Each row comes from the steps of one walk. Every step used is in the known rows, and no mark comes twice. Write the walk behind each row, first mark first.
Known rows:
nadin -> nagip: [ 28.1  -5.1  -1.4  35.0 -29.3   5.5   5.2  17.1 -31.6  59.7  -2.2  -2.0
 -18.5 -22.0  10.6 -25.9 -15.7   9.9  10.6 -21.3  -3.8  26.1]
viras -> nadin -> nagip -> revoz: [ 30.8  14.8 -13.4  49.5 -16.3 -28.3  19.6  22.3 -18.6  31.7  -1.2  23.8
 -34.0  -8.5  35.6 -16.8 -13.1 -10.0   9.3  -2.0 -24.4  39.9]
litof -> mozop -> viras -> nadin -> nagip -> revoz: [ -6.7   1.5  -3.7  15.7   9.8 -34.3  -1.2 -19.5  -4.9  26.0  10.2   2.0
 -13.2  -5.0  15.3   0.8 -10.3   0.0  26.7  30.9 -20.9  38.3]
litof -> riged: [ 45.8  -5.9 -10.8   0.3  -6.3  29.6   8.1 -10.9 -25.5  28.6  14.7  -7.9
  -6.2 -26.8  21.1 -52.0 -32.3 -10.8   9.2   7.9 -20.7 -31.6]
riged -> litof -> mozop: [ 19.7 -17.8 -18.9 -10.9 -21.8  11.9  35.0  19.4 -19.4 -17.0   5.2   2.0
  -3.4   2.3 -20.4 -39.3 -30.5  -3.8  12.0  30.8  18.3   6.9]
riged -> litof: [ 25.4  -9.7 -17.5  14.9 -41.6  12.8  38.2  34.4 -38.1  -4.9  16.8  15.5
  -5.1   3.5  -1.2 -42.3 -31.4   9.0  -3.8   7.3   9.8  -4.6]
nadin -> nagip -> mozop: [ 21.2  -5.9  -0.3  19.6 -14.0   4.8  -1.5   5.0 -45.1  40.3 -13.2 -23.9
 -10.4 -15.5   7.8 -35.2   3.4   5.3   4.0 -18.5 -22.0  41.6]
mozop -> viras -> nadin -> nagip -> revoz: [ -0.4  11.1  -0.8  47.8 -11.9 -36.9   1.3  -3.4 -22.4  41.6  23.1  16.6
 -15.7  -4.3  39.9   0.5  -8.3  17.1  14.1  10.0 -32.0  26.2]
litof -> mozop: [  9.3 -10.8  -2.8 -24.3   9.2  19.4   8.2 -10.2  -6.4  13.6 -14.6  -6.1
  -2.9 -13.0 -15.1 -17.1 -15.0 -10.4  32.3  20.3  14.6  14.3]
viras -> revoz -> litof -> nadin -> nagip -> mozop: [ 27.6 -14.6   8.2   4.3 -21.7 -35.7   7.6  10.1 -35.3 -12.1   8.6   1.6
 -39.5 -28.9  47.9 -18.8   9.3  -7.6  13.3 -12.5 -51.2  46.6]
nagip -> nadin -> viras: [ -6.3   6.0   3.2  -5.7 -27.9  28.5  27.4 -22.0 -17.1  32.2  -8.7 -20.5
 -30.0  -6.5 -15.5   5.6 -15.4   6.0  15.9   4.4 -14.6 -11.6]
riged -> litof -> mozop -> viras -> revoz: [  8.7 -10.0  -8.6 -11.0 -23.7  -2.0  15.7  11.7 -10.2 -11.6  26.5   0.3
   1.0  -0.1   3.7 -18.4  -8.6  11.7  20.6  53.2  -6.1  18.2]
viras -> revoz -> litof -> riged: [ 59.8   1.5   0.8 -29.1 -16.7   0.9   7.3   4.5 -12.9 -15.3  30.1   7.3
 -32.6 -43.1  55.5 -41.0  -4.0 -13.5   4.9  17.0 -37.4 -14.8]
viras -> revoz -> litof -> mozop -> nagip: [ 32.4 -11.3   4.0 -31.3 -19.7  -9.7   7.9  -0.1  24.9 -31.5   8.1  10.8
 -34.8 -34.9  21.0 -14.3   6.7  -8.2  27.7  22.2   5.1  26.5]
viras -> nadin -> nagip -> mozop: [  4.6  14.3   5.9  20.8 -10.5  -7.3   4.7  16.7 -24.5  23.3 -28.9 -12.9
 -31.6   0.0  27.8 -34.1   4.4  -8.3  11.9  -9.4 -23.1  49.9]
nadin -> viras: [ 26.2   2.3  17.5  -6.3   9.5  27.9   8.5 -27.7 -37.1  33.9  -2.9 -19.6
  -2.0 -28.8 -19.3  -4.6  -6.1   1.0  11.2  10.6  -3.8 -11.2]
mozop -> viras: [-14.0  -2.8   9.7   9.3  -7.3   8.5  -8.0 -18.0 -29.3  37.8  24.4   2.1
   8.8  -7.4  13.8  -0.8 -12.4  28.5  18.6  10.6  -5.2 -10.3]
revoz -> litof -> mozop: [ 11.3 -15.0   4.8 -46.3   6.7  -5.2  14.6 -11.0 -11.1 -28.1   5.6   4.8
 -20.2 -24.1  -0.7 -18.9 -13.4  -7.1  10.7   9.4  15.6  -6.1]
riged -> litof -> mozop -> nagip: [ 18.8 -27.0 -20.7   5.3 -40.0   6.9  37.3  14.7   2.2 -22.2   8.0   1.9
  -9.6  -1.8 -24.7 -43.0 -35.8   3.1  17.6  25.8  37.9  17.6]
viras -> nadin -> nagip -> revoz -> litof: [ 31.2  11.6  -8.9  30.7 -18.1 -46.4  24.9  22.7 -20.3  -0.2  12.0  31.6
 -46.6 -16.9  43.8 -20.6 -12.0  -8.0  -3.4 -10.0 -23.3  24.8]

Which walk is each row?
[ -2.9  -7.7   2.1  16.0 -50.3  22.1  25.8 -24.7   7.9  23.1  -4.2 -17.2
 -34.2 -14.8 -16.3  -1.2 -22.2  12.2  24.3  -5.1  11.2   0.6]	mozop -> nagip -> nadin -> viras
[ 11.2  15.9   4.6  33.5 -24.5  -5.9  12.3  29.0 -11.2  41.2 -19.7   9.4
 -36.1  -6.5  27.1 -28.2 -13.4  -5.8  17.1 -12.0  -8.0  32.4]	viras -> nadin -> nagip
[ 33.8  -8.7  12.0  -3.8 -11.9 -24.6 -20.1 -19.2 -38.8  13.5  32.9 -31.4
 -19.8 -36.8  54.4 -37.7  12.5  13.6  -5.3   7.1 -64.8  15.8]	nadin -> nagip -> mozop -> viras -> revoz -> litof -> riged
[ 66.3   2.2  21.4 -38.9   6.1   8.5   2.9 -28.0 -22.2  -4.4  23.2 -19.7
 -27.2 -57.5  24.3 -23.4   7.8 -13.9  -0.5  27.8 -41.1 -25.5]	nadin -> viras -> revoz -> litof -> riged
[ 21.4 -18.5  -3.4  13.2  -4.4 -51.1   3.4 -21.3 -28.6  11.5  40.5   6.2
 -17.5 -28.9  16.4  -3.9 -10.5  15.2  -1.6   8.9 -20.2  19.6]	nadin -> nagip -> revoz -> litof -> mozop -> viras
[ 18.5   5.6   2.2  27.3  -7.6 -51.4   0.4 -16.2 -23.1  10.6  45.8   7.9
 -30.8 -22.7  59.5 -26.7 -20.4   9.4  -6.9  11.5 -48.7 -10.2]	mozop -> viras -> nadin -> nagip -> revoz -> litof -> riged
[  9.7  14.6   3.1 -10.5 -34.3  25.5  21.5 -10.5  -5.6  27.9  -5.6 -15.5
 -39.7 -13.9   4.1  10.4   6.0  -1.3  26.2  18.4 -31.8   9.6]	nagip -> nadin -> viras -> revoz
[-27.5  12.7  14.7  -5.9  13.4  -1.7  -6.4 -21.2 -29.7   2.5  -1.7 -14.1
   0.9  12.8  26.1 -14.9  11.0  10.6  16.5  18.3 -31.0  19.0]	nagip -> mozop -> viras -> nadin
[ 28.5 -21.5 -25.1  11.2  -1.2  -5.6  17.7 -23.3  12.8  -2.7   7.3  10.2
  -7.0 -20.8 -10.5  -9.3 -21.6  -9.8  30.8  24.4  16.2  29.4]	litof -> mozop -> nagip -> revoz
[ 10.5 -22.3  23.7 -11.8   1.7 -18.7  23.1 -29.5 -43.9 -13.0  17.3   1.2
 -24.0 -33.4  -0.1  -5.0 -23.9  -5.8   4.8  -9.2 -13.6 -19.0]	revoz -> litof -> nadin -> viras
[ 26.4  -8.7  15.8  11.1   1.2   3.5  13.9 -19.0 -29.3  27.6   1.2  -5.4
 -17.3 -27.9   7.3   9.0  -6.8 -17.1  35.0  12.4 -39.7  17.3]	litof -> nadin -> viras -> revoz
[-13.6 -14.5  15.2 -16.4   1.5 -27.9  -7.5 -26.2 -41.1 -23.7  28.5  -7.4
  -8.0 -12.6  43.7  -2.4  14.1  10.8  16.3  13.9 -56.6  23.1]	nagip -> mozop -> viras -> revoz -> litof -> nadin
[ 12.4  -0.6  10.1  19.8 -16.4  -9.6 -21.1  -6.3 -37.5  43.1   9.4 -25.9
  -7.9 -18.7  33.5 -14.1  23.4  22.4  13.0   5.3 -47.5  52.1]	nadin -> nagip -> mozop -> viras -> revoz
[ 10.1   0.5   0.3  12.8 -54.4  21.3  21.0 -15.1  20.8  21.0  -1.4 -13.3
 -43.1 -21.8   3.1   4.5  -3.0   6.6  33.2   9.7  -5.7  18.4]	mozop -> nagip -> nadin -> viras -> revoz
[-18.3 -11.7   7.2 -20.6  12.9   9.1  -9.3 -31.8 -10.2  23.1   9.7 -11.0
  11.5  -8.2 -10.8  -0.3 -12.6  13.7  33.2  31.7   3.6   5.6]	litof -> mozop -> viras
[ -4.9 -25.3 -28.6   5.7 -64.8   8.4  49.9  16.6  15.6 -24.7   5.1  -0.9
 -29.0  11.3 -23.7 -34.0 -43.9   6.3  22.2  20.6  30.2  16.5]	riged -> litof -> mozop -> nagip -> nadin
[ 38.8   1.1  25.4 -55.1  17.4   2.2   3.5 -26.1  -8.9 -13.9   2.7 -16.8
 -24.8 -44.9  -1.5   2.7  19.3 -13.9  14.9  35.2 -16.7   4.8]	nadin -> viras -> revoz -> litof -> mozop
[ 11.8 -22.5  -7.0  -5.4 -10.8  14.7   8.9 -15.7  18.2   8.3  -9.8  -4.1
  -9.2 -20.4 -19.3 -19.1 -20.6  -1.2  39.0  12.1  34.2  25.7]	litof -> mozop -> nagip
[ 38.0 -18.2 -16.8  23.2 -28.2 -26.6  26.9 -11.5  -7.1 -26.8  38.0  31.5
 -21.5 -29.9  20.0 -14.9 -22.6   8.6   1.2  -5.1  10.1   3.3]	mozop -> nagip -> revoz -> litof
[ 10.2 -17.6  15.0  15.3   4.7   5.5  18.7 -31.3 -43.6  30.6   0.3  -9.6
  -7.1 -24.0 -12.6   1.6 -26.1 -10.0  24.9  -2.0 -18.6  -2.8]	litof -> nadin -> viras
[ 24.4   3.2  -6.6   9.1  -1.7 -50.3  20.9  12.4  -4.8 -10.0   1.3  20.4
 -46.1 -16.2  29.6 -18.9 -12.9 -17.6   6.6   6.7 -15.2  34.7]	viras -> nadin -> nagip -> revoz -> litof -> mozop
